Each row was made from one small tree. The marks that hang from a mark follow it in brackets, in alphabetical order. Every link used is in the known rows. Write each row's tree.
Known rows
kazum(fimo): [ 18.9  29.3 -17.0   4.8  -3.7 -11.8   4.7  -6.6  -0.4   6.0  -7.4   1.4
 -11.9 -20.0  -7.8  26.3  14.3  18.6  36.4  -6.7]
tenaraf(duvu(fimo)): [-17.0  19.3  10.5  13.1  -1.9   2.8   2.6   4.6  13.5  13.5   0.7  23.7
 -11.3 -25.0 -12.9  14.2  27.2   9.9  -5.9  10.1]
kazum(fimo(kunab)): [ 24.8  24.8 -16.5   3.7   6.8 -20.3   6.0  -7.9  21.4   4.6  -2.1  -5.0
 -11.8 -21.4  -2.2  31.2  41.9  16.5  32.3  -4.4]
kazum(fimo(kunab(zagaze))): [ 27.4  24.7 -19.8   7.9  14.7 -20.8   4.5  -9.4  17.3   1.6   3.9 -11.9
 -15.0 -20.7   1.7  27.4  38.8  13.4  24.6  -4.9]
veram(kazum(fimo(kunab))): [ 14.0   2.0   4.0  12.3  20.7 -20.4  -4.0 -17.1   3.1  -0.5  -1.6   1.8
  -3.3 -28.1   3.0  27.9  45.4   8.0  17.5  -3.3]
tenaraf(duvu(fimo) kazum kunab(zagaze)): [-18.7  38.6 -10.6   4.7  40.1  -8.1 -11.3  19.3 -27.8   4.5  10.9  50.2
 -37.7 -13.9 -42.9  33.9  31.9  26.2 -22.2  29.7]
duvu(fimo(kazum kunab) tenaraf): [ -7.9  21.7  10.5  23.4   5.7 -36.7  -8.3 -16.6  90.6  -0.9   6.0  -0.3
  27.1 -23.0  13.8  19.9  69.1 -14.8   6.2  -2.5]
veram(kazum(fimo(kunab(zagaze)))): [ 15.9   1.7   1.5  15.3  26.4 -20.3  -4.8 -18.0   0.2  -2.4   2.7  -2.7
  -5.6 -27.9   5.8  25.3  43.7   5.5  12.0  -3.2]
zagaze(kunab): [ -7.0   8.6  -3.2   5.8  28.2 -48.5  10.8 -14.9  -4.7  -6.2  -1.3   6.7
  -8.8 -14.8 -18.9  38.6 -16.9   4.1   5.4  -2.7]
tenaraf(duvu kazum(fimo(kunab))): [ -9.8  35.6   2.0   5.0   3.1  -4.3 -16.4   6.9  -0.8  -6.0  -1.0  38.3
 -29.2 -19.2 -31.6  25.8  46.9  30.9  12.7   7.9]
kunab(zagaze(duvu(fimo tenaraf))): [-14.4  23.8  11.0  14.2  -3.6 -17.9  -2.6 -15.7  18.8  -5.1   9.0 -12.3
  -5.4 -14.9   7.9  -1.0  -6.1 -11.7 -10.9  -6.1]
zagaze(duvu(fimo(kazum)) kunab): [ -8.5  37.4  25.3  12.7   7.8 -85.9  -5.9 -20.7  27.9 -13.6   1.4  26.3
 -25.3 -22.4 -13.1  27.6 -10.6 -16.9  -6.9  -1.5]
duvu(fimo(kazum) tenaraf(kunab(zagaze))): [ -5.2  31.6  -4.7  21.8  17.9 -34.3  -7.3  -8.5  48.6   3.6   9.0  10.2
  12.4 -17.3   0.1  25.5  42.3  -4.8   1.9  -0.4]
fuva(kazum(fimo(kunab(zagaze(duvu))))): [ 31.1  19.4  11.3  16.2  16.0 -24.7  -7.8 -20.1  27.1  16.3   2.0   0.2
 -18.3 -14.9  11.2  18.6  47.0   4.6  31.0 -22.4]
zagaze(duvu(fimo)): [-12.8  29.7  20.2   2.0 -15.1 -27.0   1.1 -11.1  19.2   5.2  -5.6  10.3
 -14.7 -19.9  -0.8   6.8  -3.9 -12.7  -4.6   3.4]
veram(kazum): [ -5.5 -14.9  13.1  10.8  23.6  -8.5  -3.5 -18.6 -13.5   4.3  -8.5   4.2
   4.7 -23.1   4.5  18.3  16.8  -3.5  -0.3  -3.3]
fimo(kazum kunab(zagaze(duvu(tenaraf)))): [ 16.2   6.4  16.8  19.6  26.8 -50.6 -20.7 -27.9  57.6  -5.5  -1.1  -4.6
  -9.0 -18.2  27.5   7.4  52.7 -26.2 -12.7 -24.9]
duvu(fimo): [ -5.2  18.4  -4.2   8.4  12.4 -14.5   9.1  -4.8  22.8  12.6  -2.1   4.3
   4.8 -23.0  -1.2  21.9  19.4  -7.8  -0.3  18.2]
duvu(fimo(kunab)): [  0.4  13.9  -4.3   7.1  22.8 -22.6  10.2  -5.8  44.4  11.1   2.5  -2.3
   5.0 -24.2   4.0  27.0  47.2  -9.5  -4.2  20.5]
fimo(kunab): [  5.2  -5.0  -3.1  -0.4  26.4 -15.5   7.8 -12.1  29.3   8.9  -4.9 -11.2
   0.3 -16.3   7.8  23.9  40.5  -3.0   0.8  -1.8]
zagaze(duvu(fimo(kazum) tenaraf) kunab): [-23.1  42.2  30.7  17.6  -9.8 -81.4  -8.6 -23.6  48.6 -20.9   6.9  20.0
  -7.8 -19.0 -13.4  24.0  -6.8 -12.1   1.8 -10.3]

Which tree is each row?
[-24.7  27.7   8.8  10.7  20.1  -6.0 -14.0   7.3  12.4  -3.4   6.7  35.6
 -19.7 -20.7 -24.7  20.0  48.5  10.4 -18.1  25.3] => tenaraf(duvu(fimo(kunab(zagaze))) kazum)
[ -3.4  14.7 -10.1   4.6  30.4   2.1   3.2  10.5 -32.6  16.8   5.4  24.7
 -35.1 -12.7 -23.9  25.5  15.1  27.2 -13.2  -0.5] => tenaraf(duvu kunab(zagaze))
[-29.0  32.1  18.4  -5.1 -18.7 -20.7  -9.6  -9.4   5.1  -5.5  -6.0  17.4
 -11.8  -5.8 -17.3  12.3  -9.2   7.7   6.6 -12.6] => zagaze(duvu(tenaraf(kazum kunab)))
[ 31.8  13.9   5.4  14.5  19.9 -19.2  -4.1 -17.6  28.6  21.4  -2.2   2.2
  -9.8 -15.5   8.4  26.1  55.3   8.8  38.7 -19.4] => fuva(kazum(fimo(kunab)))
[ 13.0   7.6   9.9  13.6  17.0 -26.2  -7.7 -19.6   1.6  -5.3   2.4  -0.1
 -11.9 -27.5   5.7  20.5  37.7   3.5   9.8  -6.1] => veram(kazum(fimo(kunab(zagaze(duvu)))))
[ 10.3  23.3  -9.7   2.5  35.4 -33.1  -1.3  -4.4 -12.0  11.6   0.4  15.0
 -28.8 -12.4  -7.4  25.9   6.9  -0.1 -12.0  -0.3] => tenaraf(kunab(zagaze(duvu(fimo(kazum)))))
[  2.3  30.0 -12.4  -1.7  16.8 -18.0 -10.3  -3.9   1.4  -6.5  -6.8  17.4
 -14.4 -14.4 -19.7  32.3  33.5  15.6  20.5   9.2] => tenaraf(kazum(fimo(kunab)))
[-17.2  36.5  20.3   6.1   2.3 -71.9   4.4 -16.1  16.4 -12.3   5.4  18.5
 -23.1 -20.0 -19.6  28.7 -22.1  -8.3  -5.4   5.4] => zagaze(duvu(fimo) kunab)
[ 33.8  13.5   3.2  17.8  25.2 -19.2  -4.8 -18.6  25.9  18.8   2.1  -2.6
 -12.2 -15.1  11.9  23.3  53.3   7.1  33.3 -19.2] => fuva(kazum(fimo(kunab(zagaze))))
[  3.6  27.2  -5.9  15.7  37.2 -19.4  -5.0   9.5  -3.7  16.6   8.7  37.4
 -33.6 -21.1 -18.1  27.2  39.9  13.0 -19.5   9.1] => tenaraf(duvu(fimo(kazum)) kunab(zagaze))
[-14.1  35.5 -16.7   4.3   8.0  -9.7  -7.3  -1.9  -0.7  -8.2   5.7   9.0
  -0.2  -5.0 -24.6  30.5  16.0  27.6  22.3  -5.2] => duvu(tenaraf(kazum(fimo) kunab(zagaze)))
[-21.3  26.9  -5.8  -6.5  28.0  -0.5 -11.3  17.3 -39.4   7.9  -4.8  56.0
 -36.7  -8.6 -48.0  36.0  23.4  35.7  -6.2  13.9] => tenaraf(duvu kazum kunab)
[ 15.5  14.6  -0.4  20.9  38.9 -43.0  -5.7 -14.5  56.5   6.2   3.6   2.3
  -0.9 -26.8  17.9  21.2  60.9 -25.0 -14.4  10.2] => duvu(fimo(kazum kunab(zagaze)))
[ 27.3  -4.3   2.1  19.6  48.9 -44.6 -15.1 -24.1  45.8   1.6  -3.9  -4.7
  -8.6 -19.7  27.7  15.8  59.9 -25.3 -13.9 -16.8] => fimo(kazum kunab(zagaze))
[-18.0  28.0  -4.2   9.5  -4.7  -8.1  -9.5 -10.5  27.0 -14.1   4.0  -2.8
  11.8  -9.6 -10.7  20.1  26.8  16.1  23.2  -8.4] => duvu(tenaraf(kazum(fimo(kunab(zagaze)))))
[-27.9  34.5  25.9   7.0 -32.5 -22.8  -1.9 -13.7  39.9  -2.2   0.1   3.3
   2.6 -16.8  -0.8   3.6  -0.6  -7.6   4.6  -5.7] => zagaze(duvu(fimo tenaraf))
[ -9.1  28.7 -12.6  -9.0  39.9 -22.6 -11.2   1.8 -41.4  -1.6  -2.2  28.8
 -35.6  -3.0 -29.5  30.0  -3.3  13.0 -12.5  10.7] => tenaraf(kazum kunab(zagaze(duvu)))
[ -4.7  26.5 -10.5   9.2  31.6  -5.2   5.4  14.4 -15.0  17.4  12.4  29.1
 -31.7 -19.0 -25.1  28.6  28.6  22.2 -17.8  15.9] => tenaraf(duvu(fimo) kunab(zagaze))
[  1.8  21.1  10.0  15.6  12.7 -30.6  -7.8 -17.3  12.2  -0.9   2.4  -2.1
 -18.5 -18.6  12.6   1.1  -0.7 -21.2 -18.2  -4.3] => kunab(zagaze(duvu(fimo(kazum))))
[ 24.4  30.5 -11.4   6.5   5.6 -26.1   1.5 -11.1  18.4  -1.2   3.9  -9.3
 -21.3 -20.9   1.7  22.6  32.9  11.1  22.2  -7.8] => kazum(fimo(kunab(zagaze(duvu))))
[-15.0  32.1  30.8  12.6 -19.6 -42.5 -11.3 -19.6  66.2  -4.2   0.2   7.1
   0.7 -19.9   9.7   5.8  30.7 -17.8  -0.1 -11.5] => zagaze(duvu(fimo(kazum kunab) tenaraf))
[-30.5  29.4  26.6   6.2 -16.4 -60.7  -0.2 -22.3  19.8 -20.8   4.0   7.5
  -9.7 -11.0 -19.1  21.8 -31.6   2.1   8.2 -20.3] => zagaze(duvu(tenaraf) kunab)
[-30.4  37.0  26.1   3.7 -20.6 -30.1  -9.3 -12.3  48.9  -9.6   3.1   9.4
  -0.5 -15.3  -5.9   9.4  20.9  -7.2  -0.4   2.5] => zagaze(duvu(fimo(kunab) tenaraf(kazum)))
[-17.1  26.7  -9.8  -0.2  39.1  -0.6 -13.1  15.3 -45.5   3.2   4.2  46.2
 -41.3  -8.0 -41.8  30.4  19.1  31.6 -17.4  13.1] => tenaraf(duvu kazum kunab(zagaze))
[ -0.2  27.0  25.4   7.7  -1.6 -46.9  -9.6 -16.8  45.5   2.9  -5.9  13.4
 -16.4 -22.9   9.7   9.0  26.7 -22.9  -8.8  -2.2] => zagaze(duvu(fimo(kazum kunab)))
[-13.8  26.2  10.3  24.6  -4.8 -28.6  -9.1 -15.7  68.6   0.3   0.9   6.5
  26.5 -21.5   8.3  15.0  41.5 -12.5  10.1  -4.4] => duvu(fimo(kazum) tenaraf)
[-22.9  30.4  -1.9   6.9 -15.2  -4.1  -9.4  -9.0  19.2 -11.2  -2.5   5.4
  14.0  -9.5 -16.5  20.2  15.3  19.1  30.8  -9.5] => duvu(tenaraf(kazum(fimo)))
[  6.5  48.9 -21.9  -6.4  29.4 -28.4 -12.5   4.4 -40.1  -4.9   1.2  31.0
 -44.0  -7.0 -35.1  36.4   5.9  25.5   8.1   9.6] => tenaraf(kazum(fimo) kunab(zagaze(duvu)))
[ -0.5  27.8  -1.6   9.3  25.6 -18.7  -3.6  11.6   2.6  21.1   0.0  46.9
 -29.0 -21.9 -24.0  33.2  44.4  17.6  -8.2   9.4] => tenaraf(duvu(fimo(kazum)) kunab)
